(in the rows, 128 means zero)
Known rows, with every step that occurs
vusis-risi-guruf-vazol: [127 110 111  80 114 140 127 107 106 170 172 116 131 128 122 129 134 118
 158 122 131 110 126 140 121 126 138 133  97 127 114 126 120 136 124 148
  90 118 126 109 137 135 123 121  99]
vazol-debuzes-tezu-guruf-fidad-zupu-risi: [115 148 106  70  78 176 132 131  90 155 156 131 115  89 137 104 120 129
 170 126 139  72  86 132 115 115  63 134 135  90 123 148 123 105  80 144
  95 100 155 158 120 128 110 150 109]
guruf-vazol-vusis: [120 102 105 113 104 115 133 135 124  71 146 128 122 125 122 142 117 124
 178 131 125 134 148 128 129 118 135 129 113 125 113 133 102 133 108 137
  86 124 127 131 113 115 127 134 130]
bita-zupu: [122 111  96 104 114 158 150 138 110 173 124 128 132 116 129 158 124 129
 135 131 112 125 129 135 120 106 110 141 147 101 116 131 150 132 110 100
 100 119 120 126 121 150 116 153 112]
debuzes-tezu-dozemak: [100 151 102 109  98 167 148 105 115 147 156 119 129 130 112 177 126 136
 149 126 112 107 100 113 101 133 121 136 141 117 120 142 129  91 125  89
  99  93 138 135 126 140 119 118 116]
dozemak-risi-guruf-tezu-debuzes: [127 141 108 105  85 136 138 117 111 164 164 104 128 134 119 117 134 127
 144 140 137 102 114 129 125 117 159 143 110 103 126 116 128 100 128  86
  87 123  92 129 143 138 130 141  68]
zupu-fidad: [131 118  94 110 145 172 156 147 101 187 132 126 122 136 126 145 120 132
 157 138 121 126 118 157 110 108 131 133 120 110 122 127 132 129 137 114
 105 115 128 149  95 156 123 148 102]
dorus-risi-guruf: [116 145 126 119 146 151 140 129  94 185 163 118 126 131 121 125 133 124
 155 113 116 122  96 158 129 139 150 136 105 113 107 133 152 138 139 148
  96 124 115 138 127 143 111 114  99]
debuzes-vazol-vusis-risi: [140 106 114 111 104 113 127 123 115 112 155  99 124 106 117 140 128 124
 183 108 127 109 125 125 130 151 151 122 108 100 100 133 113 113 110  94
  78 114 131 146  98 109 145 103 147]
dozemak-risi: [125 125 108 124 134 121 136 101 115 157 136 103 128 133 118 120 128 128
 146 151 129 105 115 120 131 112 127 131 119 119 120 129 124 116 121  98
  87 103 127 147 109 127 136 144 111]
guruf-risi: [139 117 106 115 145 157 137  98 111 140 160  94 131 124 116 124 120 127
 145 105 130 123 136 126 119 126 123 130 130 138 121 130 144 146 122 114
 101 117 139 127 115 119 137 148 108]
dozemak-tezu-debuzes-vazol: [135 142 101  71  65 128 153 134 124 121 155  97 124 118 121 156 130 135
 163 146 118 116 111 126 128 154 149 143 142  80 109 123 100  81 111  49
 112 107 102 141 110 123 131 121 104]
dozemak-risi-zupu-fidad: [148 104 101 122 127 137 152 146  96 225 102 115 131 140 131 112 132 131
 157 139 117 116 113 151 123  88 117 134  93 101 131 117 140 111 117 117
  73 101 126 152  95 158 125 160  86]
risi-zupu: [142 105 115 114 110 119 149 139 103 161 110 123 140 133 126 120 138 128
 148 122 112 130 127 135 124 112 122 136 113 120 123 127 148 126 104 134
 103 111 122 133 129 149 120 143 104]
risi-dozemak-tezu: [108 144 112 120 127 150 133 138 115 160 127 101 118 125 128 126 143 133
 146 150 119 104 110 135 141 108 127 140 135 109 116 118 114 117 133 110
 113  93 111 133 128 136 123 125 105]
dozemak-tezu-dorus-risi-zupu-bita: [128 138 122 109 157 116 161 165 110 201 109 100 126 108 118 117 131 121
 155 117 103 113 116 181 139 109 106 135 132 119 109 127 146 124  75  91
  85 114 118 158 145 126 118 140  77]
tezu-debuzes-vazol-vusis-risi-zupu: [158 100 122 119  40  92 139 139 110 130 138 102 135 106 123 128 142 124
 181 102 109 106 128 125 136 147 135 131  92  80 105 128 121  96  95  97
  64 113 106 135 104 126 141 117 114]
vusis-risi: [128 117 120 113 125 133 134 109 112 164 156 102 127 117 114 124 131 121
 154 111 131 108 128 131 121 130 124 125 116 127 107 138 132 128 126 108
  95 112 127 129 126 130 141 118 116]
mivud-debuzes-vazol: [134 132  78  73 107 141 151 107 104 127 161 121 116 123 137 158 127 128
 158 141 134 112 125 121 131 140 147 138 135 102 111 133 109  95 102  90
 123 110 110 151  96 144 132 119 127]
dorus-tezu-dozemak: [110 153 105 130 111 177 145 102 111 132 156 107 124 129 113 160 130 134
 137 140 127 120 110 117 125 131 115 141 149 148 117 139 144 111 135 119
  90 109 124 125 132 148 118 137 104]
risi-debuzes: [138 126 111 118 116 142 149 133 110 147 138 128 134 136 124 129 124 125
 141 140 126  98 131 128 129 115 132 139 128 110 114 123 123 122 112 143
 123 106  99 134 118 149 126 150 116]
mivud-debuzes-vazol-vusis-risi-dozemak-tezu: [116 148 106 104  90 133 119 128 112 141 153  92 103 106 136 125 147 126
 178 134 133  84 117 126 157 125 137 135 119  86 105 122  88  90 119 100
  90  93 100 142 110 131 143  89 125]
vazol-debuzes: [133 134 119 132 107 146 147 138 109 156 141 114 124 119 120 132 124 128
 168 161 123 121 120 143 120 127 118 134 129 125 117 137 115 109 128 119
 121 109 127 141 114 149 130 135 129]
dozemak-tezu-guruf: [119 152 120  92 119 143 139 127 124 127 150 104 122 131 121 138 130 128
 149 148 141 136 110 151 123 132 138 131 149 112 118 131 130 137 116 134
 131 122 101 138 144 137 109 122 111]
dozemak-tezu-dorus-risi-guruf: [117 170 133  82 153 132 148 135 107 194 172  99 127 128 117 123 141 123
 163 116 112 138  95 178 130 142 151 134 127 111 102 137 142 132 132 137
  92 117 104 141 143 129 112 114  88]
zupu-risi-dozemak-tezu-debuzes: [105 163 125 129  63 152 133 135 109 142 147  99 115 106 133 117 143 133
 141 132 103  72 105 127 141 123 111 148 131  84 105 128 100  99 130  94
  87  97  92 130 130 131 133 134  71]
dozemak-tezu-zupu: [118 142 129  86  71 138 148 151 118 162 127 117 117 134 123 118 131 132
 151 142 126 141 124 127 131 130 142 140 130  90 119 140 127 117 119 108
 105 113 105 128 124 141 120 169 104]
tezu-debuzes-mivud: [126 139  87  72  76 152 155 117 128 139 154 115 126 130 115 133 126 129
 155 150 115 117 106 103 111 165 111 143 112 104 117 144 120 119 125  95
 119 105 108 132 111 134 138 139  82]
vusis-risi-dorus: [143 117 112  73 125 120 138 101 116 214 157 120 135 116 109 121 140 124
 143 110 133  96 135 142 120 134 113 128 100 103 100 136 140 122 126 129
  92 111 126 126 120 131 129 120  82]
dorus-tezu-guruf-fidad-zupu-bita: [118 127  73  94 136 192 138 135 104 150 129 124 118  98 130 127 120 122
 148 154 154  82 106 152 136 112  78 137 157 119 133 131 149 140  78 138
 104 129 137 171 122 141 102 174  92]
mivud-debuzes-vazol-vusis-risi: [133 121 102  99  93 121 128 115 110 112 171 108 112 107 127 137 130 120
 187 114 137 101 135 123 136 147 145 125 110  97 101 138 103 103 107 104
  84 115 112 147  98 128 149  98 140]
dorus-risi-dozemak-tezu-debuzes-vazol: [127 156 108 108  72 128 150 137 114 140 157  89 109 103 124 150 135 133
 161 127 110  94  92 126 156 149 138 146 126  78  95 118 103  74 116  45
  94  97  96 142  97 108 125 106  96]
dorus-risi-zupu-bita: [127 114 117 145 152 131 155 159  97 197 100 116 127 110 122 120 123 122
 148 114 107 100 115 164 138 107 107 137 113 125 114 125 155 132  79 100
  88 122 129 155 127 138 115 142  87]
fidad-zupu-risi-debuzes-vazol-vusis: [132 119 113 109  67 127 134 147  92 103 139 132 129  96 142 119 123 130
 172 116 116  83 118 114 142 120 127 133 120  67 105 128  98 111  74 140
  79 105 122 155  82 118 132 153 149]
mivud-debuzes-vazol-vusis: [130 126  88 100  94 126 137 128 111  78 156 125 113 119 136 152 125 127
 184 135 129 117 134 124 137 145 156 133 125  90 108 135  99 104 103 113
 102 119 107 160  89 135 137 114 145]
risi-dorus-tezu: [140 135  95  82 136 150 143 110 116 187 156 123 128 140 106 129 138 133
 138 140 143 101 124 143 138 129 105 143 130 126 106 128 160 120 119 152
 104 115 125 133 128 137 113 122  77]
vusis-risi-dozemak-tezu-debuzes-mivud: [118 157 102  78  68 155 135 119 130 179 155  89 116 116 117 114 144 127
 159 148 118  87  94 103 129 154  98 144 103  94 112 133 105 104 136  84
 105  85  97 121 123 126 145 112  72]
mivud-debuzes: [113 141  94  98 114 151 147 110 105 140 162 131 113 132 135 136 130 123
 153 142 136 113 139 131 126 121 125 138 134 120 116 144 117 116 122 133
 124 116  97 139 119 163 133 129 108]
vazol-debuzes-tezu-dorus-risi: [128 166 123  99 131 123 164 132 114 183 176 104 114 115 104 144 121 125
 180 112 113 113  96 163 130 141 105 133 133 121  93 151 134  89 105  94
  95  97 134 151 120 105 123 100 114]
risi-dorus: [140 122  99  74 128 128 147 113 117 191 144 133 138 129 114 135 135 130
 137 131 125 113 134 142 120 129 122 135 114 102 107 132 140 125 125 134
 110 114 125 136 114 136 117 136  85]
dorus-risi: [117 137 122 129 147 129 152 128 106 152 155 113 115 120 115 128 118 124
 156 103 121 128 114 143 135 128 124 133 118 130 101 141 144 128 120 106
  97 118 124 140 116 120 121 121 104]
vazol-debuzes-tezu-zupu-bita: [121 137 112 120  87 173 153 161 111 206 113 130 115 117 116 143 118 131
 159 162 116  77 103 147 124 129 112 143 132  85 121 137 127  93  85  81
 108 110 134 160 112 148 120 157 114]

Rows
[135 130 101  67 152 115 159 120 121 137 157 105 126 124 113 134 125 124
 143 111 136 146 138 149 116 114 150 130 146 141 111 132 139 123 106  86
 105 120 124 136 148 109 128 147 104] -> guruf-tezu-dorus
[112 141 118 108 114 165 134 104 103 176 168 102 130 119 118 139 134 125
 138 105 138 123 115 125 101 118 161 133 115 136 125 126 141 118 140 104
  84 119 121 112 160 148 124 132  95] -> vusis-risi-guruf-tezu-dozemak
[123 111 109 113  93 115 131 125 126  56 159 127 121 124 123 153 116 121
 172 131 135 134 136 136 130 132 140 126 119 121 111 135 108 146 101 160
  95 134 115 133 117 114 114 128 135] -> tezu-guruf-vazol-vusis
[126 151 109 101 107 156 139  86 115 191 172 106 130 118 103 150 141 130
 134 119 137  98 118 125 126 138 100 137 123 131 105 139 151 105 137 133
  72 106 126 116 132 141 120 124  76] -> vusis-risi-dorus-tezu-dozemak
[108 159 108  96  82 171 140  96  92 187 161 127 132 101 125 131 138 137
 127 116 126  84 108 115 128 118  69 140 136 114 111 147 144 110 115 155
  63 104 137 122 122 139 111 162  75] -> fidad-zupu-risi-dorus-tezu-dozemak
[133 140  96  81 113 161 149 133 120 172 140 113 122 128 116 119 122 129
 173 172 124 126 100 118 109 149 101 137 111 126 122 142 116 120 122 117
 135  97 136 139 111 141 136 131 115] -> vazol-debuzes-mivud
[112 124 111 109 111 165 138 135  93 168 126 126 128 100 136 131 119 131
 127 108 105  98 118 130 119 101  96 141 142  98 106 136 146 136  96 110
  76 115 133 128 129 138 122 156 100] -> bita-zupu-risi
[144 149 104  94 128 136 134  84 121 174 163 108 128 137 108 129 136 129
 132 152 158  92 102 142 148 136 109 135 127 117 108 127 159 123 109 167
  95 119 108 144 125 128 103 123  80] -> dozemak-risi-dorus-tezu-guruf
[146 128 129 109 131  88 165 136 104 178 137 110 132 118 118 121 134 122
 155  90 102 142 118 158 138 125 115 131 113 123 100 142 157 123  96 125
  77 111 115 139 126 118 117 136  95] -> tezu-dorus-risi-zupu
[108 164 129 122 111 155 121 121 106 137 144  99 114 110 134 120 137 131
 131 131 126  90  89 142 140 120 124 136 140 101 108 124 121 134 114 145
 105 106 106 138 139 127 110 124 104] -> zupu-risi-dozemak-tezu-guruf
[108 126 111 133  88 126 120 111 115 106 155 117 131 127 126 145 130 125
 170 146 119 118 118 119 125 122 152 132  97 111 122 129  98 121 131 148
  51 116 120 128 114 131 123 144 115] -> tezu-dozemak-risi-guruf-vazol-vusis
[118 133 135 110  77 148 138 130  93 152 132 128 118 112 132 108 122 132
 134 107 112 107 115 116 128 129 126 138 117  88 105 149 134 129 106 123
  77 117 125 133 117 129 126 181 101] -> tezu-zupu-risi
[136 134  83  73 143 171 132 115 119  98 161 114 113 130 117 131 121 124
 152 143 165 122 105 141 131 139 115 138 146 135 120 130 160 134 110 154
 110 129 124 156 136 137 103 137  89] -> dorus-tezu-guruf-fidad
[144 109 116 126 113 101 142 121 106 179 107 108 139 135 125 101 139 128
 145 138 119 114 119 124 135 101 115 134 101 115 126 123 141 112 102 118
  78  99 123 141 120 138 128 152  98] -> dozemak-risi-zupu
[130 127  99  70 111 142 123 125 100 152 180 110 113 121 130 117 135 120
 177 108 157 112 128 136 127 124 182 133 103 106 116 117 124 107 108 111
  93 129 105 138 139 140 136  97 114] -> mivud-debuzes-vazol-vusis-risi-guruf-tezu
[115 160 110 106 108 171 139  94 102 171 161 118 128 115 115 139 133 137
 122 117 124  90 109 122 124 131  95 143 132 125 103 141 148 110 124 144
  67 107 132 124 134 140 114 142  69] -> zupu-risi-dorus-tezu-dozemak
[146 122  88  73  77 127 157 126 116 113 158 105 122 116 119 156 121 132
 152 123 134 118 122 116 125 140 162 142 131 102 112 117 116  82  98  32
 109 120 111 138 118 112 131 129 101] -> guruf-tezu-debuzes-vazol
[140 115 117  97 112 109 129 116 121 174 157 122 132 113 110 122 139 123
 165 106 130 101 143 142 125 137 122 124  93  93  98 138 129 127 125 144
  76 117 123 136 111 123 134 113 101] -> vazol-vusis-risi-dorus
[107 145 121 128  74 166 129 124  91 176 129 126 111 112 133 120 135 137
 130 109 102  60  88 108 144 120 111 146 114  74 103 135 129 103 106 114
  74  88 133 138 109 122 120 147 107] -> debuzes-tezu-zupu-risi-dozemak
[124 156  86  40  56 165 148 109 108 197 166 128 127 110 120 100 137 134
 145 135 126  74  97 102 128 152  50 149 112  88 110 148 136 113 102 141
  90  99 120 127 112 126 126 151  48] -> fidad-zupu-risi-dorus-tezu-debuzes-mivud
[135 129  89 110 125 175 143 117 102 186 136 112 127 121 128 128 126 121
 146 118 132  70 118 154 127 114  96 139 132 115 130 124 154 125  61 128
 109 117 119 153 136 149 117 128  87] -> mivud-debuzes-tezu-guruf-risi-zupu-bita
[147 133  96  88 100 158 152 134 104 252 130 126 115 143 116 119 130 137
 144 150 140 101 110 147 143 112 112 144  97  79 117 129 153 104 125 133
  63 110 117 143  82 150 113 177  63] -> dozemak-risi-dorus-tezu-zupu-fidad
[120 154  97  61 100 157 153 131 115 179 175 111 116 131 112 110 124 125
 159 119 130 123  93 119 115 151 134 147  93 114 117 131 143 118 122  93
 108 119 102 124 142 125 126 119  57] -> dorus-risi-guruf-tezu-debuzes-mivud
[123 117 101 142 132 134 145 131 107 192  92 103 133 114 123 120 124 126
 129 137 124  95 119 131 124  77 120 138 116 131 136 111 141 105  80  62
  69 110 132 150 144 142 126 172  78] -> guruf-tezu-dozemak-risi-zupu-bita
[ 99 148 117 115 111 170 127 147 100 184 116 107 117 101 142 117 139 135
 130 128 106  81 104 135 142  88  97 148 144  88 109 119 124 120 110 104
  83  94 120 127 137 138 119 139  92] -> bita-zupu-risi-dozemak-tezu
[127 121  93  43 110 144 135 119  94 190 145 147 130  93 135  92 131 130
 141 105 133  85 124 130 118 109  72 136 112  83 113 141 135 126  98 151
  78 109 152 148 111 126 114 176  64] -> guruf-fidad-zupu-risi-dorus
[128 137 103  91 106 157 149 131 115 163 150 133 130 147 114 143 123 131
 155 136 127  75 109 126 121 117 120 143 132  98 114 124 128  94  94 123
 127  89 117 140 123 141 121 114 118] -> risi-debuzes-tezu
[123 124 130 126 116 145 116 125 103 157 164 110 134 125 120 119 144 121
 176 116 122 109 116 148 122 143 159 126  98  99 111 133 132 143 141 167
  79 126 113 138 127 145 134 107 125] -> vazol-vusis-risi-guruf
[138 110 101 112 106 118 137 138 116  77 140 114 126 118 123 152 123 131
 179 131 118 128 121 126 131 147 165 129 123  95 108 128 110 116 105 100
  93 118 130 161  87 115 132 118 152] -> debuzes-vazol-vusis
[113 137 127 146  78 157 129 124  89 162 121 122 112 102 140 113 136 134
 121 114 102  79 103 109 149 117 119 143 110  82 102 135 125 124 117 127
  70 101 121 133 104 128 124 173 105] -> tezu-zupu-risi-dozemak
[146 102 101 112 126 153 159 163  93 211 107 129 133 139 133 127 132 132
 158 128 112 130 121 161 114  95 121 136 102 105 127 122 147 125 117 129
  94 111 126 145 103 167 118 152  89] -> risi-zupu-fidad
[121 133 123 111  84 152 141 133  84 165 139 138 132 104 143  97 125 127
 138 117 119  70 120 118 132  94  92 138 127  90 112 135 117 126  89 162
  97  98 114 133 112 140 126 176 113] -> fidad-zupu-risi-debuzes
[129 154 110 144  99 154 142  99 112 156 147 103 128 136 116 132 128 129
 132 158 137  78 108 105 145 109 114 144 130 124 116 123 126  92 118 132
  79  90  99 131 118 149 129 159  98] -> dorus-tezu-dozemak-risi-debuzes
[116 141 122 124  47 161 129 135  94 177 137 127 103 104 134 122 127 134
 149 129 108  58  94 111 147 111  93 148 105  85 104 134 101  85  96 119
  74  84 140 124 108 119 119 149 110] -> guruf-vazol-debuzes-tezu-zupu-risi-dozemak
[126 139  94  54 133 153 134 134 128 104 148 109 114 127 124 124 123 124
 160 144 156 136 110 145 118 133 130 134 143 113 125 129 134 132 115 130
 123 121 116 156 144 136 106 142  86] -> dozemak-tezu-guruf-fidad
[114 140 118 161 142 143 139 124  99 164 141 108 110 110 124 133 132 127
 143 111 110  97 100 135 155 118 119 138 111 120  99 129 134 122 131 113
  89 102 120 139 104 119 119 116 107] -> dorus-risi-dozemak
[127 148 122 105 154 109 161 119 112 151 168 103 119 113 111 139 123 122
 156  96 112 139 116 159 134 140 126 128 131 129  90 150 142 127 115 105
  85 115 120 145 117 105 123 130 104] -> tezu-dorus-risi
